Each row comes from the steps of one walk. Every step used is in the known rows, and no mark comes twice. Write the walk behind each row, first mark first.
In the rows, zero is written as 128.
Known rows
palup > linef > popu > luki: [117 153 110 104 179 171 112 118 192  37 158 100 108 182 127 106 121  97
 160 110 124]
rogufe > mipup > palup > linef > popu > luki: [126 165 118 108 180 182 116 113 203  43 146 105 100 180 135  81 127 103
 154  95 129]
teti > mipup > palup > linef: [123 177 124 109 178 176 127  94 163 107 140  98 130 171 178 129 107  95
 113  92 122]
teti > mipup > palup > linef > popu > luki: [129 163 119  95 183 184 120 104 202  40 144 110  98 181 141 100 115  84
 143  93 132]
rogufe > mipup > palup > linef > popu: [128 173  98 106 168 144 149  98 189  65 155  97  96 145 163  86 110 110
 143  89 125]
luki > palup > mipup > popu: [ 85 120  70 129 180 126 102  74 139 128 169 163 151 147 135 125  97 148
 102  82 124]
luki > palup > linef: [ 88 173  86 130 165 163 128 111 144 102 156  90 147 186 140 124 109 143
 133 113  88]
linef > popu > luki > palup: [105 143  82 123 148 167 133 112 174  76 136 130 106 179 114  92 120 141
 127 103 110]
palup > mipup > rogufe: [124 132  88  88 148 137  99 108 154 143 135 100 153 118 158 163 128  91
 118 140 126]
mipup > palup: [144 127 125 125 145 153 116 102 161 139 123 130 115 151 172 135 138 109
  96  90 153]
luki > teti > mipup > palup: [128 132 134  94 151 175 125  95 152 130  93 138 114 134 190 109 117  87
 101  83 154]
popu > luki > palup > linef: [ 89 176  90 128 175 181 115 114 159  84 153  92 144 205 127 119 115 137
 140 109  88]
mipup > popu > luki: [ 95 118 114 114 184 160  80 116 163  82 151 144 130 178 130 114 123 120
 141 108 133]
popu > luki > teti > mipup > palup > linef: [110 176 119  99 185 194 109  97 165  93 125  98 134 181 170 119 112  93
 131  85 119]
rogufe > mipup > palup > linef: [119 180 123 126 176 174 122 108 165 110 143  91 133 172 170 103 125 123
 130  96 118]
teti > mipup > popu > luki: [ 98 126 128 102 190 170  94 109 166  77 143 151 123 171 142 102 108 103
 132 108 137]
popu > luki: [118 120 138 119 162 175  96 136 165  81 142 119 126 180 129 120 137 104
 144 128 137]
teti > luki > palup > linef: [ 73 167 104 125 172 173 120 136 136 108 156  80 157 190 133 129 119 142
 144 112  96]
luki > rogufe > mipup > palup: [142 152 153 140 142 165 126 111 161 142 113 141 107 150 193  63 148 137
 118 104 142]
luki > rogufe > mipup > palup > linef: [119 187 130 133 171 174 118 107 161 114 141  98 131 178 181  90 130 132
 137 103 111]
teti > luki > rogufe > mipup > palup > linef: [108 184 142 130 175 182 113 125 156 117 141  91 138 181 176  93 137 132
 145 102 117]
palup > linef > popu: [114 158  92 102 166 131 145 108 173  56 170  90 106 144 152 110 103 105
 155 110 118]
rogufe > mipup > palup: [141 142 143 131 148 164 130 112 167 136 116 131 109 141 176  81 141 125
 107  95 154]
linef > popu > luki > rogufe > mipup: [117 156 166 137 149 167 131 141 163  88 134 132 103 152 172  13 141 146
 174 146 122]
linef > palup > mipup > popu: [ 98 130  82 122 187 122  91  65 143 120 169 176 147 127 142 140  92 142
  86  86 135]
linef > palup > mipup > popu > luki > rogufe: [111 150 128 138 166 159  78  97 150 104 147 171 128 178 164  93 129 150
 136 125 114]

Write each row's walk
[ 68 113 107  86 181 136 108  97 124 112 131 160 135 121 175  94  85 115
 133 102 132] | luki > teti > mipup > popu
[ 61 112 106  97 171 174  75 131 132  88 110 133 144 150 143  72 127 130
 180 108 126] | rogufe > mipup > popu > luki > teti
[106 138  80  91 147 151 103 118 149 149 128  99 158 130 142 158 132 110
 115 131 119] | teti > luki > palup > mipup > rogufe
[109 173 117 100 178 181 118  96 155 105 127  97 136 168 179 123 109  96
 126  88 120] | luki > teti > mipup > palup > linef
[ 81 124 116 123 178 125 113 113 139 118 154 153 131 128 161  66 109 152
 138 114 131] | rogufe > mipup > popu
[ 87 134  93  87 165 182  88 118 158  65 109 106 126 162 145  96 129 105
 176  91 125] | mipup > palup > linef > popu > luki > teti
[ 77 124 116 129 141 164 128 153 126 133 134 114 142 165 123 117 133 153
 127 118 122] | teti > luki > palup
[ 78 176  77 126 186 174 107 104 158  84 158 104 146 204 128 116 108 145
 139  99  86] | mipup > popu > luki > palup > linef
[121 149  60  86 151 150 109  96 176 116 130 106 136 135 138 143 123 103
 117 122 113] | linef > popu > luki > palup > mipup > rogufe
[116 141  68  95 143 143 108 101 155 146 128 106 150 128 147 155 124 110
 108 132 113] | luki > palup > mipup > rogufe
[147 159 145 132 149 173 125 106 183 112 115 140  92 157 183  51 146 130
 127  95 143] | linef > popu > luki > rogufe > mipup > palup
[ 92 110  90 123 185 120  94  81 138 125 175 158 153 137 145 134 100 128
 111  90 138] | palup > mipup > popu
[133 139 127  85 158 182 125  90 173 101  95 139  99 142 180  97 116  80
 110  73 155] | linef > popu > luki > teti > mipup > palup
[107 133 103 118 193 165  74  89 171  82 157 160 137 171 119 128 113 124
 112  93 136] | linef > palup > mipup > popu > luki
[ 70 119  88  95 176 172  63 104 136  88 116 148 152 149 133 110 117 129
 149  94 127] | linef > palup > mipup > popu > luki > teti
[102 136 137 136 160 155  82 120 143 105 144 156 124 185 172  82 138 143
 161 136 112] | mipup > popu > luki > rogufe
[ 77 106 114  97 154 178  79 141 130  89 107 115 145 156 141 103 136 112
 176 120 129] | popu > luki > teti
[106 168  72 108 161 137 152 101 174  60 164  96 105 153 142 101 100 124
 146 101 104] | luki > palup > linef > popu
[128 180 105 113 164 145 145  97 184  68 152 104  93 150 174  73 115 118
 151  96 118] | luki > rogufe > mipup > palup > linef > popu
[ 96 164  85 105 165 144 148 118 168  63 163  88 111 157 137 104 107 123
 153 100 110] | teti > luki > palup > linef > popu
[ 81 181  87 116 190 181 117  99 160  81 152 109 140 199 136 108  97 134
 132  99  88] | teti > mipup > popu > luki > palup > linef
[ 74 116  83 126 183 133  97  91 133 132 169 157 158 149 128 129 104 147
 109  81 130] | teti > luki > palup > mipup > popu
[123 144 141 130 146 157 106 125 161  81 142 138 104 177 170  74 140 127
 169 141 115] | linef > popu > luki > rogufe
[127 158 108 105 179 177 109 109 200  44 149 105 103 186 133 108 125  96
 148  94 130] | mipup > palup > linef > popu > luki
[ 94 128 128 119 186 168  90 123 168  80 146 145 126 171 133  75 125 131
 149 111 133] | rogufe > mipup > popu > luki
[128 165 133 129 156 169 102 112 172  80 140 130 104 192 175  79 141 126
 163 121 111] | mipup > palup > linef > popu > luki > rogufe
[ 94 123 149  77 161 186 121 123 137  88 102 130 126 136 169  87 102  78
 145 123 139] | popu > luki > teti > mipup
[102 119 110 119 191 163  76 100 167  85 161 148 141 178 122 123 119 114
 130  96 138] | palup > mipup > popu > luki
[100 138 106  49 151 166 104 125 150 116  88 103 133 115 179 120 117  74
 143 149 121] | popu > luki > teti > mipup > rogufe
[143 154 155 139 148 178 116 112 172 129 111 141 105 164 184  59 152 134
 123 101 142] | popu > luki > rogufe > mipup > palup
[118 132  97 140 160 170 113  91 159 111 157 135 149 173 110 132 119 125
 101  94 127] | popu > luki > palup > mipup
[120 190 132 131 178 187 109 109 172 101 139  99 129 192 172  87 134 128
 142 100 111] | popu > luki > rogufe > mipup > palup > linef
[120 170 110 122 173 166 112 101 160 112 148  91 138 179 166 141 123 112
 122  93 118] | mipup > palup > linef
